Known rows, with every step that occurs
C > K > T > L > F: 2.00 0.18 1.46 0.75 0.71 0.14 1.46 0.62 -1.44 1.31 -0.29 2.23 3.35 0.76 2.67 2.40 0.64 -0.04 -1.67 0.46 2.84 -0.12 -0.30 -0.42 -2.05 0.29 1.49
Z > T > W: -1.42 -1.23 -0.09 0.88 -1.58 -5.35 -0.30 -0.22 1.74 -2.21 0.94 -1.72 -0.86 1.02 -0.28 -1.53 -0.63 -0.21 1.02 -0.28 1.09 -7.33 0.91 0.53 3.98 -2.29 -1.81
L > C > K > T: 1.81 0.09 -0.75 1.10 1.17 0.57 -0.09 -0.01 -1.20 -0.88 0.17 0.49 -0.63 0.83 -1.70 -0.75 -0.03 0.37 -1.08 0.37 -1.30 0.61 -1.23 -2.31 -0.74 1.52 0.15
T > L: -0.04 0.16 0.57 0.26 0.29 0.58 -0.55 1.30 2.04 -0.29 0.72 1.32 -0.14 -0.19 0.50 0.13 -1.10 0.99 0.20 0.73 2.25 0.12 1.41 1.88 0.71 1.10 0.75
W > F > L > C: -1.12 4.53 0.02 -1.61 0.75 3.02 -0.43 0.24 1.85 -0.44 -0.04 0.18 -0.39 -0.46 -3.04 0.85 -1.76 1.15 -0.26 0.45 -2.34 -0.51 -0.67 -0.93 0.54 0.62 -0.91
Z > T > W > F > L: -2.35 1.43 0.25 -1.18 -2.19 -6.99 0.87 0.11 2.09 -1.21 0.14 1.19 2.70 0.41 -0.63 1.07 -1.82 -0.43 0.21 -0.32 1.33 -7.22 0.28 0.76 2.18 -3.04 -1.41
C > K > T > L: 1.64 -2.03 0.01 0.75 0.91 -2.84 0.95 1.07 -0.73 0.27 0.21 4.83 3.23 0.50 1.34 1.00 -0.37 0.17 -1.24 0.63 3.37 0.90 0.27 0.85 -2.48 1.38 2.14
T > L > C > K > F: 1.68 -1.84 -0.48 -0.51 1.63 8.52 -0.14 0.19 -1.51 0.20 -0.21 1.84 0.36 0.77 -1.86 2.35 -0.12 -0.75 0.45 -0.03 -0.29 7.03 0.14 0.46 -3.49 1.85 1.78
C > K > T: 0.85 -1.98 -0.92 1.13 0.23 -3.95 0.76 0.23 -0.71 -0.59 0.50 3.09 0.21 0.35 0.47 -0.72 0.49 1.03 -1.15 0.54 0.77 -2.15 -0.16 -0.22 -1.68 -0.15 1.02
K > F > L > T > Z: 2.47 -5.48 -1.30 0.62 -1.55 -1.99 2.39 0.16 1.24 -0.26 -0.92 -2.26 1.20 -0.75 -1.20 0.37 -1.70 -0.11 0.49 -0.71 0.67 7.36 -0.23 1.37 -0.18 -2.67 2.10
W > F > L: -1.94 2.76 -0.01 -1.56 -0.83 -2.70 0.23 0.93 2.50 -0.27 0.26 2.23 0.93 -1.02 -0.72 0.43 -1.53 1.96 -0.34 0.67 -0.33 -3.37 0.32 1.23 -0.51 -1.12 0.33
C > K > F > L > T: 1.70 -2.97 -1.11 -0.39 0.29 -1.56 1.81 0.85 -1.55 0.50 -0.46 1.42 0.72 -0.52 -1.01 1.26 0.15 -0.59 0.48 -1.05 1.28 6.21 -1.27 0.17 -2.18 -1.18 1.20
L > F > W > C > K > T: -0.29 2.15 1.82 0.27 -0.37 -2.85 -0.45 -0.61 -2.56 1.15 -0.64 -1.19 1.61 0.11 2.78 0.43 2.56 -0.12 -1.75 0.32 -0.49 -2.59 -1.67 -2.12 -0.27 -0.31 0.22
C > K > F > L > T > Z: 2.81 -6.93 -2.55 0.37 -0.34 -0.19 2.67 0.56 -0.11 1.06 -0.94 1.51 0.85 -0.34 -0.84 0.30 -0.85 -0.60 0.85 -1.01 0.23 9.10 0.04 0.61 -1.95 -1.61 2.24
Z > T: -1.62 -3.16 0.23 -0.15 -1.64 -4.74 -0.10 0.98 1.27 -2.12 1.39 -0.41 -2.21 0.14 0.17 -2.68 -1.50 0.85 -0.34 0.19 1.48 -5.78 -0.28 0.69 1.84 -0.29 -0.94
Z > T > L > C: 0.11 -1.05 1.04 -0.43 0.48 3.26 -0.53 1.31 0.80 -1.53 0.75 -1.40 -0.47 0.80 -0.81 -0.22 -2.60 -0.44 -0.60 0.12 1.85 0.11 -0.68 -0.72 2.20 2.73 -1.18
C > K > T > W > F > L: 0.03 2.11 -1.05 0.01 -0.67 -6.90 1.59 -0.41 0.22 0.43 -0.82 4.94 4.88 0.73 -0.52 3.03 0.07 -0.36 -0.45 -0.02 0.40 -3.71 0.37 -0.11 -1.12 -3.17 0.71
K > F > W: -1.44 -2.28 0.61 -0.63 -3.13 -3.18 -0.83 -1.22 0.43 -2.05 0.35 -2.83 -0.76 -0.10 -0.03 0.07 0.40 0.21 1.97 0.43 -0.05 -1.71 -0.37 0.43 -3.17 -3.56 1.25
F > W > C > K > T: -0.74 -0.43 0.31 0.34 -0.45 -5.45 -0.82 -0.13 -2.05 0.21 -0.27 1.68 1.71 -0.07 1.76 -0.64 1.16 0.29 -1.48 0.43 -0.16 -2.31 -1.02 -1.33 -0.99 0.59 0.85
T > L > F > W: -0.45 1.59 2.42 -0.53 -0.72 0.13 -0.98 -0.08 1.52 0.30 0.09 -3.31 -0.07 0.23 3.14 1.85 0.11 0.40 0.63 0.68 2.24 -2.24 0.26 -1.39 -0.52 -1.66 -0.28
L > F: -0.65 2.72 1.12 0.36 -0.51 1.51 -0.35 0.05 1.51 0.18 0.68 -2.90 -3.26 -0.23 0.67 -0.68 0.84 1.35 0.05 0.71 -0.84 -3.84 0.11 -0.38 1.41 -1.34 -0.90
F > L: -0.26 2.64 -0.28 -0.68 -0.04 -1.38 -0.24 1.00 2.43 -0.73 0.73 1.52 -0.46 -0.67 -1.75 -1.07 -1.45 1.63 -0.80 0.49 0.19 -1.26 0.08 -1.60 0.76 -0.83 0.67
K > C: -0.47 -1.50 -1.40 0.55 -0.62 1.70 -1.35 0.09 2.88 -0.28 0.33 -0.52 -0.17 -0.98 -2.44 -3.18 -0.74 0.35 -1.05 0.86 -2.41 -5.17 -0.45 1.04 -0.35 -0.39 1.94
T > K: -1.02 2.74 0.03 -0.07 0.76 2.92 -0.22 -0.20 0.83 -0.34 1.10 -0.72 -3.60 -0.46 1.47 -1.94 -0.08 0.69 0.75 0.17 0.29 -2.75 2.33 -0.12 1.28 2.00 -2.58

Rows
-1.00 -2.64 -0.30 -0.10 -1.12 -1.37 0.26 -0.54 -2.30 -0.40 -0.21 1.33 2.17 0.85 -0.83 0.25 1.39 -2.06 -0.07 -1.11 -0.67 -1.10 0.05 2.45 1.26 -1.26 0.37
Z > T > W > C > K > F
-1.64 2.66 1.08 -0.66 0.60 2.06 -1.61 -0.35 -1.23 1.75 -0.12 -0.57 -1.80 -0.17 2.21 -0.29 2.57 0.72 0.32 0.07 -1.70 -1.63 -0.22 -1.98 0.91 -0.15 -0.92
L > F > W > C > K
-0.22 -2.42 -0.67 -0.78 -0.30 3.32 -1.30 -1.44 -1.39 -1.16 -0.09 -1.55 -2.38 0.86 -1.82 0.46 0.93 -0.31 1.83 -0.05 -2.34 3.05 -1.06 -3.00 -3.64 -1.29 0.39
L > C > K > F > W
-0.90 -3.82 -0.96 -0.76 -1.77 -1.78 -0.66 -1.08 -0.93 -0.95 0.35 0.27 -0.80 0.27 0.38 0.09 1.31 0.05 1.84 -0.01 -0.26 -0.40 0.05 -0.37 -4.98 -3.05 1.51
C > K > F > W
1.51 2.08 2.29 0.54 1.39 1.63 0.61 0.99 -2.14 2.51 -0.91 2.25 4.49 0.07 2.33 2.19 1.31 -0.40 -2.91 0.42 1.49 2.19 -0.68 0.96 0.51 2.52 1.39
W > C > K > T > L > F
1.90 1.27 -1.09 2.10 1.34 -0.86 -0.08 -1.16 -0.67 -0.80 -0.34 -0.22 0.27 1.85 -2.41 0.71 0.71 -0.95 0.35 -0.03 -1.62 -0.80 -0.38 -2.57 1.79 -0.56 -0.53
L > C > K > T > W
0.35 -3.11 -1.31 0.11 -0.94 -4.25 1.99 0.82 2.48 0.88 -0.89 0.15 0.13 -1.17 0.14 -0.34 -2.17 1.01 0.62 -0.22 0.03 2.77 0.67 2.86 1.72 -0.83 -0.52
W > F > L > T > Z
-1.06 -1.94 2.98 -1.06 -1.92 -3.13 -0.28 0.22 0.68 -0.72 0.47 -3.57 0.41 0.66 4.12 1.44 -0.81 -0.49 0.05 0.15 3.79 -4.36 -0.85 -1.60 -0.20 -1.62 -1.18
Z > T > L > F > W
1.45 -4.08 -0.63 1.87 -1.88 -4.93 1.22 -0.16 1.97 -1.21 0.20 -0.57 1.81 0.09 -0.05 -2.06 -1.40 1.41 -1.56 0.91 0.00 -1.38 0.96 0.96 0.23 -1.41 1.84
K > T > Z
0.76 -1.25 -1.22 -0.32 0.83 6.71 -0.33 -0.52 -1.58 -0.61 0.18 0.24 -2.47 0.62 -3.07 0.02 0.74 0.04 0.82 -0.06 -2.74 4.36 -0.65 -0.78 -2.60 0.25 0.74
L > C > K > F
-0.03 1.44 0.94 -2.14 -0.23 5.20 1.15 -0.80 -1.18 -1.38 0.30 -2.76 0.27 0.39 -1.19 0.95 -2.03 -1.88 -1.05 -0.80 0.33 1.60 -1.18 -3.05 -0.64 1.73 -1.61
Z > T > K > F > L > C
-2.31 -2.99 1.19 -1.79 -3.28 -2.40 0.42 -1.45 -1.16 -2.29 0.82 -3.78 -0.76 0.27 3.24 -0.13 -0.30 -1.57 1.12 -0.47 1.96 -3.96 0.01 -0.68 -3.17 -1.20 -1.81
Z > T > K > F > W
1.40 -1.11 1.87 0.23 -0.61 -2.99 0.55 -0.15 -1.24 0.80 -0.51 0.27 3.26 0.96 4.05 2.77 0.81 -0.42 -0.61 0.54 3.42 -0.69 -0.69 -2.72 -3.37 -1.46 0.78
C > K > T > L > F > W
-1.92 0.26 -0.48 -0.53 0.83 -0.90 -2.16 0.25 -0.71 0.60 0.26 2.27 -1.70 -0.48 1.10 -1.81 1.26 0.86 0.72 0.15 -1.49 -0.62 0.40 -1.08 0.54 1.08 -0.18
F > W > C > K
-0.12 -3.32 -1.16 -0.24 -0.65 1.55 0.36 0.04 -1.07 -0.50 0.48 2.18 -0.81 0.14 -0.99 -0.41 1.14 0.53 0.88 0.09 -0.50 1.66 0.28 1.34 -3.85 -1.24 1.80
C > K > F
-1.45 2.00 1.69 -0.30 -1.51 -2.04 -1.13 -0.94 1.25 -0.43 0.45 -4.55 -3.37 -0.04 2.13 -0.37 0.87 1.05 1.51 0.56 -0.32 -5.18 -0.13 -2.22 0.66 -2.80 -1.08
L > F > W
1.43 -5.45 -1.53 2.06 -0.51 -2.41 1.03 0.51 2.15 0.00 -0.05 -2.87 -2.45 -0.47 0.46 -2.65 -1.35 0.96 1.36 -0.28 0.29 3.20 1.22 2.64 3.03 -0.33 -0.65
L > T > Z
-2.46 1.92 0.94 -0.41 -0.76 -2.11 -2.42 -0.23 0.79 -0.32 0.22 -1.23 -1.51 -0.88 0.42 -2.21 0.28 1.09 0.31 0.51 -1.48 -2.34 0.02 0.28 2.24 0.02 -0.28
F > W > C
0.92 2.62 -1.72 -0.68 2.79 4.93 -0.63 0.72 0.48 0.15 0.38 2.90 -2.10 0.13 -3.25 -0.66 -0.84 1.13 -0.59 -0.02 -1.91 3.26 -0.64 -5.39 0.54 1.64 -0.41
F > L > C > K
1.01 -0.56 -1.32 1.89 -0.13 -5.79 0.43 -0.82 -0.38 -0.44 0.00 1.77 1.63 1.28 -0.32 0.25 1.14 -0.27 0.39 0.04 0.44 -3.56 0.63 -0.46 0.69 -2.14 0.06
C > K > T > W
-1.08 4.43 3.26 -0.70 -0.21 1.60 -1.71 0.15 0.42 1.60 -0.50 -2.55 0.72 -0.48 2.70 1.63 0.58 0.10 -0.32 0.44 0.94 0.06 -0.04 -0.45 1.71 0.78 -0.28
T > L > F > W > C
-0.67 0.81 -1.22 0.43 0.24 1.63 -0.43 -0.81 -1.53 0.72 -0.51 1.67 1.12 0.44 -1.90 0.67 2.28 -1.21 0.93 -0.60 -2.44 1.62 1.11 2.87 0.99 -1.40 1.11
T > W > C > K > F
-2.08 2.55 1.61 -1.34 -1.27 2.49 -0.96 -1.70 -1.63 0.10 -0.19 -2.35 -0.20 -0.92 2.21 0.14 1.43 -1.13 0.58 -0.35 -0.88 0.59 0.73 1.07 -1.45 1.02 -0.76
T > K > F > W > C
0.41 3.31 -0.06 0.89 0.98 -4.49 -0.12 0.49 0.79 1.15 -0.99 -1.55 1.07 -0.77 -1.46 0.49 0.21 -0.76 0.39 -1.12 0.26 1.59 -0.35 0.35 7.39 -0.31 -1.13
F > L > T > W > C
0.23 2.21 2.14 -0.01 0.21 2.98 -0.13 0.69 1.52 0.87 0.33 -1.22 -0.52 0.06 1.60 1.20 -0.13 0.99 -0.29 0.71 1.55 -0.62 0.72 0.70 0.88 0.04 -0.13
T > L > F
0.19 0.84 -1.43 0.29 2.36 5.22 -1.24 0.27 0.14 -0.11 0.68 1.02 -4.28 0.52 -2.57 -1.80 0.14 1.08 0.54 0.14 -2.55 1.55 0.15 -2.17 0.87 2.16 -1.11
L > C > K
0.87 -1.05 -0.97 1.33 0.50 -0.81 0.47 -0.50 -2.65 1.37 -1.34 -0.94 0.55 0.08 -0.70 1.18 2.62 -2.24 2.07 -1.49 -0.63 4.66 0.15 4.34 2.42 -0.48 0.06
L > T > W > C > K > F
-0.11 1.19 -0.65 -1.56 0.57 3.38 0.16 0.72 -1.59 1.09 -0.40 4.37 2.98 -0.95 -1.90 0.69 0.69 0.05 -1.49 -0.42 -1.26 5.15 -0.61 -0.24 -1.49 0.27 2.74
W > C > K > F > L
-1.14 -1.36 -0.66 -0.55 -0.52 2.29 -0.05 -0.37 1.10 -0.57 0.71 -1.04 -0.05 -0.55 0.55 -3.40 -1.51 -1.91 -1.48 -0.07 -0.07 -7.38 -0.04 0.27 -0.40 1.90 -1.20
Z > T > K > C
-0.78 1.43 -1.16 0.10 0.53 5.33 -0.79 -0.83 1.82 0.68 0.34 -0.89 -0.89 -1.17 -0.21 -2.95 -0.45 -0.74 -0.85 0.44 -1.93 -4.64 1.06 0.77 -0.92 1.82 -0.68
T > K > C
0.22 0.67 -0.04 0.75 0.63 -2.29 -0.02 0.67 -1.98 0.47 -0.02 3.42 1.57 -0.25 0.49 -1.19 1.12 0.57 -2.31 0.36 -0.56 -0.53 -0.61 1.33 0.31 1.99 1.19
W > C > K > T
-1.41 -0.91 -0.72 0.36 0.42 -2.57 -0.68 0.50 -0.85 0.06 0.28 2.38 -0.22 0.77 -0.09 -1.50 0.79 -0.90 -0.12 -0.83 -0.47 -3.28 0.68 0.74 4.29 0.46 -1.58
Z > T > W > C > K
0.26 3.46 3.89 0.15 -1.16 -3.12 -0.45 -0.17 -1.03 0.90 -1.03 -2.58 4.39 -0.13 3.59 2.61 0.62 -0.52 -2.23 0.63 2.18 -0.90 -1.38 -0.32 0.03 0.43 1.10
K > T > L > F > W > C
0.70 2.20 0.75 0.18 1.73 5.36 -1.31 0.80 1.56 -0.34 0.36 -0.68 -1.51 0.33 -1.94 0.19 -1.81 0.53 0.25 0.52 0.17 2.75 0.33 -0.43 1.73 2.90 -0.66
T > L > C
-0.24 -1.77 0.76 -0.21 -1.37 -2.05 0.63 -1.66 -1.70 -0.48 -0.20 -5.93 -2.27 -0.45 3.13 0.84 0.51 -1.68 2.66 -0.90 1.72 1.43 -0.10 1.34 -1.94 -0.72 -2.23
L > T > K > F > W
-0.67 0.72 0.08 -0.72 -0.45 -5.09 1.21 1.10 1.34 0.56 -0.37 -0.09 -0.37 -1.24 0.30 0.96 -1.34 0.77 0.58 -0.22 1.08 -0.28 -0.77 2.69 0.83 -0.79 -0.98
W > F > L > T
-0.57 1.32 0.24 -0.46 -0.80 3.92 0.70 -1.10 -0.60 -0.51 0.55 -1.62 -1.86 -0.31 0.80 -0.18 0.60 -0.40 0.91 -0.05 -0.01 0.04 1.52 1.92 -2.29 0.36 -0.54
T > K > F
1.31 -3.21 -1.26 1.61 0.26 -1.08 0.95 0.46 -0.67 0.98 -0.45 3.67 2.46 -0.12 0.50 -2.44 0.30 0.80 -2.48 0.39 -1.83 2.45 1.03 0.91 1.23 1.32 1.97
W > C > K > T > Z
1.16 0.53 -0.71 -0.18 3.16 7.36 -1.04 1.00 0.24 0.77 0.31 2.76 -1.78 0.71 -1.22 0.49 -0.63 0.14 0.65 0.20 -0.24 4.77 0.70 -1.27 -0.26 3.65 -0.22
T > L > C > K
2.09 1.12 1.48 1.02 0.78 0.75 -0.09 0.35 0.18 -0.91 -0.20 -1.42 2.00 0.72 -1.17 1.53 -1.54 -0.07 -1.65 0.82 1.26 1.44 -1.08 0.03 0.17 2.45 1.05
K > T > L > C
1.97 -1.51 -1.70 0.54 0.16 -2.88 1.65 -0.26 -0.75 0.59 -1.00 0.47 1.49 0.45 -1.57 2.59 0.90 -1.72 2.00 -1.55 1.23 4.44 -0.28 0.02 -0.20 -3.38 0.83
C > K > F > L > T > W
-0.57 -0.48 -0.22 -0.34 0.14 3.51 -0.37 0.39 -1.93 0.73 0.03 2.88 0.05 -0.52 -1.28 -0.39 1.68 0.18 -0.16 -0.18 -1.97 3.51 0.09 2.90 -1.28 0.92 2.01
W > C > K > F
0.49 4.66 -0.38 -0.76 1.27 3.42 -1.00 0.51 2.02 -0.83 0.35 -1.16 -1.87 -0.29 -3.66 -0.59 -1.98 1.23 -0.80 0.35 -1.74 1.45 -1.01 -4.31 2.25 0.67 -0.52
F > L > C
-0.40 5.03 -1.92 -0.98 2.16 2.25 -0.36 -0.59 1.10 0.67 -0.71 3.07 0.10 0.75 -3.55 2.39 -0.17 -0.24 1.14 -0.34 -2.90 0.13 0.59 -2.22 1.85 -0.87 -1.59
T > W > F > L > C > K
0.56 -1.69 0.43 0.36 -0.21 1.48 1.51 -0.61 -1.66 0.02 -0.10 -4.66 -2.65 -0.61 1.94 0.17 0.37 -1.19 1.72 -0.97 1.70 2.94 0.61 3.51 -0.94 0.99 -1.68
L > T > K > F
1.37 1.08 -1.33 0.00 1.37 2.15 0.75 -0.09 1.43 1.76 -0.62 -1.41 0.63 -1.67 -0.22 -1.50 -1.53 -1.78 -1.08 -0.80 0.17 0.14 -0.81 -0.93 0.14 2.15 -0.82
F > L > T > K > C
0.26 0.65 -0.13 0.85 1.38 0.13 0.72 0.04 -0.15 0.35 0.44 -3.48 -4.12 -0.81 2.68 -1.51 -0.07 -0.31 1.59 -0.74 1.58 0.27 1.22 2.07 2.40 2.82 -3.56
L > T > K
-0.59 2.99 -1.33 -1.80 1.87 3.92 -0.23 0.59 0.37 0.81 -0.07 4.08 -1.20 -0.14 -2.85 1.09 -0.77 1.06 -0.09 0.12 -2.56 1.51 -0.43 -2.13 -0.65 1.24 -0.72
W > F > L > C > K
